What can hang from each mark
sazu: lofesum
lofesum: dese sazu tepo vadurum
ratotut: tepo vadurum
dese: redil
redil: dese
vadurum: lofesum ratotut
tepo: lofesum ratotut

Known rows, with every way that one mark hangs from another
(ratotut (vadurum (lofesum (dese redil)))): [-0.38  1.10 -3.38 -1.02  8.28  0.45 -0.34  1.39  2.04  2.29  2.11 -0.81
  0.41 -2.55  1.00  1.73 -1.86  1.82 -2.67 -5.94 -0.54]
(ratotut (tepo (lofesum dese)) vadurum): [ 4.66  1.46  1.35 -4.66  0.16 -1.72 -2.27 -2.92  0.66  4.20  0.62  0.26
  3.12 -1.36 -1.50 -0.96 -3.07 -3.52  2.44 -1.57  1.46]
(tepo lofesum ratotut): [ 3.64 -3.33 -5.82  1.49 -6.12  1.77  0.48 -4.01  0.09  4.23  3.87  0.95
  0.85  3.60 -0.15 -1.55 -2.90 -0.22  2.73  2.64  2.40]
(ratotut tepo (vadurum (lofesum dese))): [ 3.50  4.70 -0.13 -2.32  4.06 -2.54 -4.83 -2.42  2.40  4.00 -0.17  1.12
  3.43  0.42  1.12 -0.21 -5.48 -0.77  0.90 -3.48 -2.30]
(sazu (lofesum (vadurum ratotut))): [-2.61  0.02  1.74  3.14 -0.69  4.13 -1.28 -2.13 -2.89  0.27 -1.95  2.25
  0.81  4.22 -0.88 -0.71  0.59 -1.72 -1.27  2.43 -4.49]
(vadurum (lofesum dese) ratotut): [-2.28  0.29 -4.68  3.35  2.31  3.58 -2.09 -3.41  0.25  0.32  0.58  2.67
  2.63  2.80  4.68  2.01 -4.25  1.66  1.42 -1.26 -3.29]
(vadurum (ratotut (tepo (lofesum (dese redil))))): [-1.16 -0.34 -2.84 -0.18  2.88  4.34 -1.43 -1.38 -0.99  3.85  2.66 -4.73
  1.01  0.92  0.77  2.80 -3.76 -1.34  3.48 -2.23  0.07]
(lofesum (dese redil) sazu vadurum): [-1.63 -0.39  1.71 -2.26  3.08 -2.29  5.02  5.71  1.21 -5.07 -0.44 -3.09
 -4.21 -3.38 -0.23  0.04  4.77  5.55 -2.32 -1.31  1.91]
(dese redil): [-1.05 -2.80 -5.09  4.76  1.65 -1.98  1.07  5.21  0.39  3.09  0.30 -7.14
 -3.11  1.07 -0.21  2.68 -0.64  2.89  1.24 -2.50 -1.19]
(sazu (lofesum tepo)): [-2.41 -4.10  1.81  4.92 -2.95  0.72  0.44  3.39 -1.80 -1.10 -2.93 -0.03
 -1.70  0.77 -1.13 -0.40  1.56 -4.59 -0.05  1.51 -2.17]
(lofesum (dese redil) sazu): [-0.70 -1.69 -2.88  0.62  2.66 -2.17  4.79  6.13  3.68 -3.12  1.54 -5.57
 -4.47 -3.54  2.41  0.27  3.84  3.68 -0.09 -3.22  1.79]
(vadurum (lofesum dese sazu tepo) ratotut): [-5.60  2.45  0.44  4.33  0.34  1.75 -1.41  0.27  1.16 -5.02 -1.20  2.02
  0.35 -2.46  4.43  4.49  1.00 -1.03 -1.19  1.29 -0.28]
(tepo lofesum): [ 0.94 -3.37 -3.21  3.04 -4.06  0.24  1.70  0.14 -0.57  2.57 -0.66 -1.51
  0.19  1.31 -1.53  1.61 -3.09 -0.18  2.93  2.17  0.42]
(redil dese): [ 0.52 -5.22 -7.20  5.28 -2.19 -2.34  0.77  2.96 -1.18  2.70 -1.45 -3.11
  0.17  1.52 -0.69  0.08 -0.81  1.67  4.29  0.02 -1.46]
(vadurum (lofesum dese sazu) (ratotut tepo)): [-0.60  6.71 -1.78  2.14  1.69  0.87 -3.43 -2.53  3.88 -0.80 -0.06 -0.38
  2.06  1.16  5.10  2.30 -3.97  0.28  2.00 -0.36 -2.64]
(lofesum (dese redil) sazu (vadurum ratotut)): [-4.00  1.48  0.86  0.05  3.86  0.99  1.93  2.53  0.27 -3.82  0.61 -2.98
 -2.69 -2.41  1.33  2.17  4.64  3.91 -2.69 -0.99  0.78]
(lofesum (dese redil) tepo vadurum): [-4.95 -3.84  4.08 -1.24  2.85 -1.57  2.38  6.09 -4.73 -3.06 -2.09 -1.47
 -3.77 -2.28 -2.42  1.21  3.81  2.23 -2.25 -1.75  1.11]
(ratotut (tepo lofesum) vadurum): [ 4.59  3.20  0.78 -0.84 -1.23 -2.64 -3.94 -1.76  0.66  6.92 -0.51 -2.43
  2.94  0.21 -3.24  2.08 -4.64 -4.05  2.62  0.44  0.26]
(ratotut vadurum): [ 2.55  0.93 -1.50  2.14 -0.67 -4.66 -2.86  1.22  1.24  4.35 -0.26 -2.06
  0.48  0.03 -0.71  1.11 -0.10 -0.85  0.12 -1.53 -0.93]
(ratotut tepo): [ 2.75  1.31 -1.84  3.39 -2.38 -4.77 -3.12  1.73  0.61  4.50 -1.46 -5.07
 -0.26  4.35  0.16  0.51 -3.99  0.09  4.86 -0.57 -3.14]
(vadurum ratotut): [-1.59 -0.22 -4.23  6.78 -2.30  0.06 -3.10 -0.56 -0.60  3.15 -0.04 -2.55
  0.28  3.46  2.60  3.12 -1.62  0.36  2.30  0.32 -3.13]

Rows
[ 3.60  7.91  1.11 -2.44  3.45 -3.76 -3.13 -0.97  5.46  0.33 -0.37 -0.14
  2.31 -2.86  2.04  0.26 -2.22 -0.48 -0.27 -2.06 -0.57] | (ratotut tepo (vadurum (lofesum dese sazu)))
[ 2.95 -4.01 -0.60 -5.18 -3.78  2.65  2.29 -5.25 -2.63 -0.10  2.93  5.93
  1.14  2.48 -1.38 -4.79 -0.21  2.56  0.22  2.65  3.19] | (tepo (lofesum dese vadurum) ratotut)
[-3.15 -4.57  6.73 -1.89 -0.44  1.26  2.42  2.22 -4.31 -5.34 -3.76  5.27
 -1.32 -0.41 -2.25 -3.76  4.28 -2.28 -2.58  1.18 -0.63] | (sazu (lofesum dese tepo vadurum))
[-0.24 -0.43  3.95 -2.59 -4.62 -2.60  1.20  0.49 -0.68 -5.62  0.77  3.68
 -2.30 -1.42  0.01 -3.22  6.29  1.31 -2.28  2.80  3.83] | (lofesum dese sazu (tepo ratotut) vadurum)
[-2.56  5.08 -4.10  7.37 -0.35  1.38 -2.14 -1.12  3.44 -0.68 -0.51 -1.09
  1.23  0.94  3.79  5.20 -2.45  0.76  0.09  1.99 -2.31] | (vadurum (lofesum sazu) ratotut)
[-2.30 -2.11  2.49 -0.72  1.30  5.20  0.37 -2.91 -2.97 -2.35 -0.74  4.68
  1.03  2.49  0.44 -3.41  2.08 -0.89 -1.48  0.38 -2.95] | (sazu (lofesum dese (vadurum ratotut)))
[ 2.55  1.68  1.58 -2.49 -2.86 -3.85 -1.40 -0.29  2.71 -1.85  3.25  2.26
 -1.08 -4.36  1.92 -2.19  6.96 -2.52 -2.64 -0.44  4.65] | (lofesum dese sazu (tepo (ratotut vadurum)))
[-6.06 -0.91  5.61  4.17 -1.67  3.47 -2.21 -0.18 -5.20 -1.74 -3.79  2.63
  0.03  1.98 -2.16  1.52  2.53 -4.48 -2.84  3.58 -3.22] | (sazu (lofesum tepo (vadurum ratotut)))
[-2.29  3.34 -3.13  3.67  1.58  2.20 -0.56 -1.55  3.33 -2.90  0.62  1.59
  1.20 -0.41  5.45  2.46 -1.05  1.56  0.00  0.03 -1.47] | (vadurum (lofesum dese sazu) ratotut)
[ 0.31 -0.92  2.51 -5.18  3.12  0.86  2.14  0.97 -2.76  1.29 -0.21 -2.82
 -0.68  0.01 -3.94 -0.14 -2.42  1.70  1.01 -1.24  1.23] | (ratotut (tepo (lofesum (dese redil) vadurum)))
[-4.28 -6.11  0.68  0.75  2.89  2.92  3.77  5.59 -1.73 -2.88 -0.31 -1.52
 -3.57 -2.29 -0.27 -1.05  3.93 -3.01 -1.46 -3.06 -0.06] | (sazu (lofesum (dese redil) tepo))
[ 2.34 -0.95  3.62 -5.04 -1.17 -0.60  0.63 -1.89 -2.65  0.19 -1.64  1.62
  1.51  1.63 -3.17 -2.21 -3.44  0.48  2.78  1.73  0.70] | (ratotut (tepo (lofesum dese vadurum)))
[ 1.24 -2.21 -1.51 -0.93 -2.89 -0.02  4.99  1.07  3.17 -3.81  0.69  0.39
 -0.95 -3.36  1.04 -0.86  1.49  0.75  1.51  1.97  3.61] | (tepo (lofesum dese sazu))
[-1.72 -1.59  1.69 -3.94  2.15  1.18  6.92  3.13  0.54 -4.85  0.08 -1.75
 -3.01 -4.79 -2.66  0.51  2.96  3.36 -2.26  1.17  4.30] | (tepo (lofesum (dese redil) sazu vadurum))
[ 5.60 -1.78 -3.13 -5.09 -2.23  1.42 -0.60 -5.84  0.97  3.61  5.71  4.24
  2.46 -0.60 -0.18 -3.57 -0.10 -1.31 -0.17 -0.77  4.34] | (tepo (lofesum dese) (ratotut vadurum))
[-1.95  0.89  2.55 -1.70 -1.69  2.97  2.27 -3.03 -0.45 -4.62 -0.42  2.82
  0.81 -2.07 -0.05  1.12  2.32  1.02 -1.10  3.86  2.56] | (tepo (lofesum dese sazu (vadurum ratotut)))
[ 2.24  4.21  4.22 -1.09 -3.75 -2.63  0.90  0.18  0.27 -0.55 -3.18 -2.48
  0.20  0.08 -3.70  1.13 -1.81 -0.17  1.64  4.99  1.40] | (ratotut (tepo (lofesum sazu vadurum)))
[ 4.11  1.43 -4.68 -2.73  1.41  0.65 -3.07 -5.77  2.58  3.43  4.75  5.26
  3.10  1.05  2.82 -3.19 -2.38  0.86 -1.45 -2.74 -0.04] | (tepo (ratotut (vadurum (lofesum dese))))
[ 4.71  6.20  1.93 -0.85 -2.22 -3.95 -2.17 -0.38  4.16  3.36 -0.45 -3.19
  1.35 -2.85 -2.46  2.09 -1.27 -3.86  1.06  1.61  2.40] | (ratotut (tepo (lofesum sazu)) vadurum)
[-1.93 -4.42  1.44 -2.88  4.88  3.47  5.10  3.24 -2.02 -2.57 -0.15  0.04
 -2.83  0.01 -1.94 -3.81  2.88  1.59 -2.81 -2.54 -1.23] | (sazu (lofesum (dese redil) vadurum))
[ 2.01  1.14  3.04 -0.83 -3.23 -1.69 -1.16 -1.16 -2.73  3.17 -2.95 -1.06
  1.43  3.00 -4.81  0.73 -4.70 -0.21  2.72  3.41 -0.38] | (ratotut (tepo (lofesum vadurum)))
[-0.58  3.10  3.43  1.97 -0.49  2.83 -4.44 -3.15 -2.71  2.48 -2.31  0.12
  2.03  5.93 -1.23 -0.47 -2.00 -3.15  0.72  1.74 -5.60] | (sazu (lofesum (vadurum (ratotut tepo))))
[ 1.65  6.46 -1.25  2.66  1.32 -3.38 -1.37  0.43  5.37  0.56 -0.74 -0.53
  0.91 -2.43  0.84  3.22 -1.07  0.33 -2.35 -0.05 -0.44] | (ratotut (vadurum (lofesum sazu)))
[-0.15 -3.95  2.91 -2.98  0.69  1.85  3.59  0.36 -1.98 -3.53 -1.73  4.31
 -0.67  1.56 -1.31 -5.86  2.13  0.55 -1.42  0.09 -1.99] | (sazu (lofesum dese vadurum))
[ 2.14 -1.02  0.20 -2.55 -2.29 -2.74 -3.43 -1.77 -0.83  1.79  3.30  3.11
  0.27 -1.31  1.00 -2.69  3.53 -2.39 -1.59 -1.82  2.84] | (lofesum dese (tepo (ratotut vadurum)))
[-2.27 -4.08  1.46 -2.66  0.55  0.19  1.14  1.84 -4.13 -1.26  2.54  0.60
 -3.20  0.14 -1.27 -1.97  4.31  2.34 -2.61 -1.12  2.35] | (lofesum (dese redil) (tepo ratotut) vadurum)
